Each row was made from one small tree. Brackets hold a mark, then the marks that hang from it, in the order of their numbers. Every link used is in the known rows. Write each row's tree.
Known rows
[z_278 z_114 z_429 z_890]: [-7.266 -0.338  1.973  0.831 -0.560  0.440 -1.799 -3.080 -0.372  1.172
 -3.274  0.678  0.567  2.317  0.469  0.079  2.228  4.203  2.297 -3.476]
[z_929 [z_114 [z_278 z_280 z_429]] z_890]: [ 6.239  2.737 -4.432  0.660  2.851 -0.486 -0.645  3.832  0.131 -1.000
 -2.563  1.458  0.890  1.728  1.303 -1.375 -1.405  1.057 -1.416 -1.141]
[z_114 [z_278 z_429] z_890]: [ 3.576  5.852  3.382 -0.919 -2.370 -1.790  2.007  1.165 -4.006 -0.046
  0.551 -0.229 -0.402 -2.476  2.532 -0.140  0.442 -2.680  0.124  0.103]
[z_929 z_114 z_278 z_890]: [ 4.928  0.514 -8.513  2.524  0.384  1.381 -1.436  7.011  6.100 -0.913
 -1.334  0.293 -1.356 -2.216  0.811  0.144 -2.433 -2.046 -1.388  5.167]
[z_890 [z_278 z_429]]: [-0.591  1.408 -0.456  1.100 -1.884  0.572  0.859 -2.957 -1.370  0.829
 -1.895  0.586 -1.042  0.764 -0.374 -0.372 -1.650  3.481 -1.435 -0.277]
[z_114 [z_278 z_280 z_429] z_890]: [ 5.338  4.003  3.759 -0.355  1.715 -2.745  1.311  0.793 -5.389 -0.625
 -0.178  0.970  1.716  0.302  3.589 -0.900  1.363  0.102  0.107 -1.909]
[z_280 [z_114 z_890]]: [-1.822 -0.049  2.104 -0.469 -3.841  0.030  1.790 -0.159  1.585 -0.211
  3.180 -1.454 -1.169 -2.304 -0.414  1.717  0.602 -4.823  1.767  2.131]
[z_114 [z_278 z_429]]: [-1.013  4.002  0.913 -1.291 -2.517 -0.519  0.958 -0.723 -3.582  0.011
  0.221 -1.085 -1.106 -1.448 -0.889 -1.347  1.023  0.087 -0.600  1.080]
[z_114 [z_278 z_890]]: [-1.538  1.288 -1.319 -0.152 -2.171  0.550  1.693 -0.136 -2.061  1.007
  1.314 -1.492 -1.237  1.522  1.602  0.318  1.522 -1.397  1.516  2.458]
[z_114 z_890]: [-2.830  2.130  2.593 -0.680 -4.144  0.205  0.964  0.258 -1.158  0.771
  1.361 -0.757 -1.010 -2.061  1.995  0.720  0.637 -3.798  1.761  3.990]
[z_280 z_114 z_890]: [-3.588 -4.068  0.740 -0.388 -2.389  1.171  2.067 -3.152  4.035  1.105
  4.697 -2.495 -1.006 -2.669 -2.840  0.616  0.005 -4.452  0.342 -2.769]
[z_278 z_114 z_280 z_429]: [-6.235 -1.389  2.930  0.261  2.994 -1.003 -2.694 -2.825 -2.077 -0.379
 -3.519  1.412  2.378  2.546 -1.418 -1.267  3.117  6.164  1.115 -3.194]
[z_278 [z_114 z_890] z_280]: [-3.501 -1.706  3.335  0.805  2.699 -1.315 -1.220  0.484 -1.013 -0.519
 -1.530  1.076  2.092  1.756  1.465  1.222  3.094  0.985  3.218 -0.356]
[z_280 z_890]: [-5.044 -2.167  0.901 -0.693 -2.690  1.503  1.146 -2.824  1.314  2.032
  2.863 -1.761 -1.004 -2.298 -0.727 -0.403  0.040 -3.260  0.223 -0.687]
[z_929 z_280]: [-4.803 -1.742 -1.258 -2.667 -1.885  2.326 -2.523  0.272  0.590  0.354
  0.184 -0.214 -1.136  1.256 -2.084 -0.318 -1.761 -0.524 -0.729  6.856]
[z_890 z_278]: [-1.918 -0.408 -2.152  1.273 -2.266  1.372  1.555 -1.544 -0.087  0.888
 -0.152 -0.480 -1.825  0.998 -0.470  0.867 -1.222  1.075 -0.252  2.995]
[z_278 [z_280 z_114]]: [-3.927 -3.584  0.324 -0.108  0.046  0.130  0.040 -2.576  0.128 -0.662
  1.910 -0.863  0.723  2.077 -2.082 -0.229  2.245  0.956  0.935  1.043]
[z_929 [z_114 z_278]]: [ 0.323  2.494 -3.915 -1.291 -0.668  0.967  1.785  2.847 -0.120 -0.260
  1.352 -1.437 -2.202 -2.913 -2.434  0.206  0.284 -2.100  0.778  2.584]

Write each row's tree
[ 3.864  3.209  2.786 -0.690 -2.081 -1.723  2.658  0.699 -0.931 -1.011
  2.371 -1.090 -0.610 -2.952  0.070  0.884  0.389 -3.854  0.350 -1.488] | [z_280 [z_114 [z_278 z_429] z_890]]
[ 1.396 -0.232 -0.150  1.656  1.955 -0.354  0.194 -3.459 -2.692  0.345
 -2.466  1.847  1.218  3.748  0.701 -1.100 -0.823  6.291 -1.531 -2.338] | [z_890 [z_278 z_280 z_429]]
[ 6.880 -2.061 -5.383  1.068  1.189  0.633 -4.074  4.758  6.552 -1.955
 -2.086  1.439  0.215  0.928 -0.284 -0.376 -4.806 -0.525 -4.284  3.662] | [z_929 [z_278 z_429] [z_280 z_114] z_890]
[ 1.529  1.373  0.713  0.240  2.219 -1.114  0.292 -1.969 -4.711  0.329
 -0.719  0.764  1.795  4.121  2.857 -1.562  1.995  3.865  0.150 -3.014] | [z_114 [z_278 z_280 z_429 z_890]]
[ 4.632 -1.836 -7.443 -0.547  3.336  2.285 -2.715  6.401  4.712 -1.314
 -0.297  0.827 -1.102 -2.482 -2.536  0.151 -3.163 -0.035 -2.043  6.053] | [z_929 z_114 z_278 z_280]
[-0.912 -2.314  0.823  1.882  1.694  0.256  0.873 -3.297  2.031  1.562
 -1.508  0.584  0.165 -0.416 -0.914  0.771 -1.436  1.946 -0.560 -7.150] | [z_280 [z_890 [z_278 z_114 z_429]]]
[ 1.444 -2.770 -2.667  1.004  4.351  0.694 -4.683  2.667  3.065 -0.642
 -3.896  2.261  1.258  1.832  0.411  0.093 -1.128  4.462 -1.049  0.413] | [z_929 [z_278 z_114 z_429 z_890] z_280]
[-1.587 -1.865  3.072 -0.129  1.788 -0.366 -0.366 -4.727 -1.862  1.320
  0.262  0.703  2.268  0.649  0.533 -2.628  0.735  2.739 -1.295 -6.003] | [z_278 [z_280 z_890] z_429]
[ 2.859  1.621  1.322 -0.502 -2.797 -1.164  3.241  1.860  0.231 -0.916
  3.769 -1.999 -1.278 -2.533 -0.100  1.938  0.835 -5.994  1.538  1.661] | [z_280 [z_114 z_278 z_890]]
[-4.073  2.330  4.780 -0.111 -1.212 -1.109 -1.122 -0.521 -1.050  0.057
 -2.524  0.763  0.472 -1.672  0.528  0.677  1.691  0.536  1.995 -2.092] | [z_278 [z_114 z_890] z_429]
[ 1.119 -4.006 -0.655 -0.042  3.632  1.208 -1.561 -0.937  3.043  0.902
 -2.012  1.702  0.534  1.189 -1.459  0.706 -3.994  2.021 -1.965 -3.985] | [z_929 [z_280 [z_890 [z_278 z_114 z_429]]]]
[ 1.086 -2.659 -2.638 -1.780  0.191  1.288 -0.236  1.277  2.029 -0.539
  2.061 -0.787 -0.759  2.389 -1.329  1.202 -1.499 -1.984 -0.170  2.860] | [z_929 [z_280 [z_114 [z_278 z_890]]]]
[-0.511  1.571  0.514 -0.949 -2.370 -0.661  1.712 -1.147 -0.594 -0.860
  2.172 -1.849 -1.105 -1.814 -2.879 -0.267  0.859 -1.177 -0.401 -0.460] | [z_280 [z_114 [z_278 z_429]]]
[ 2.009 -0.768  1.356 -0.609 -0.555 -0.611  3.037 -2.308  1.504  0.342
  3.943 -2.030 -0.471 -3.415 -2.247 -0.202 -0.340 -3.418 -1.109 -6.112] | [z_280 [z_114 [z_278 z_429]] z_890]
[ 1.917 -3.143 -4.732  0.470  1.534  2.012 -2.878  3.121  2.944  0.035
 -0.439  0.903 -0.216  2.010  1.439  0.130 -1.904  0.753 -1.318  5.866] | [z_929 [z_278 z_890] z_280]
[-1.955  0.227  5.084  0.575  3.104 -2.105 -1.813 -1.046 -2.541 -0.485
 -3.089  2.246  2.915  1.594  1.733 -0.193  2.604  3.619  1.776 -4.056] | [z_278 [z_114 z_890] z_280 z_429]
[ 3.906  2.192  2.085 -0.203  1.097 -1.979  1.910  1.964 -4.036 -0.615
  1.351 -0.028  0.938  0.627  3.304  0.391  1.702 -2.360  1.427  1.611] | [z_114 [z_278 z_280] z_890]
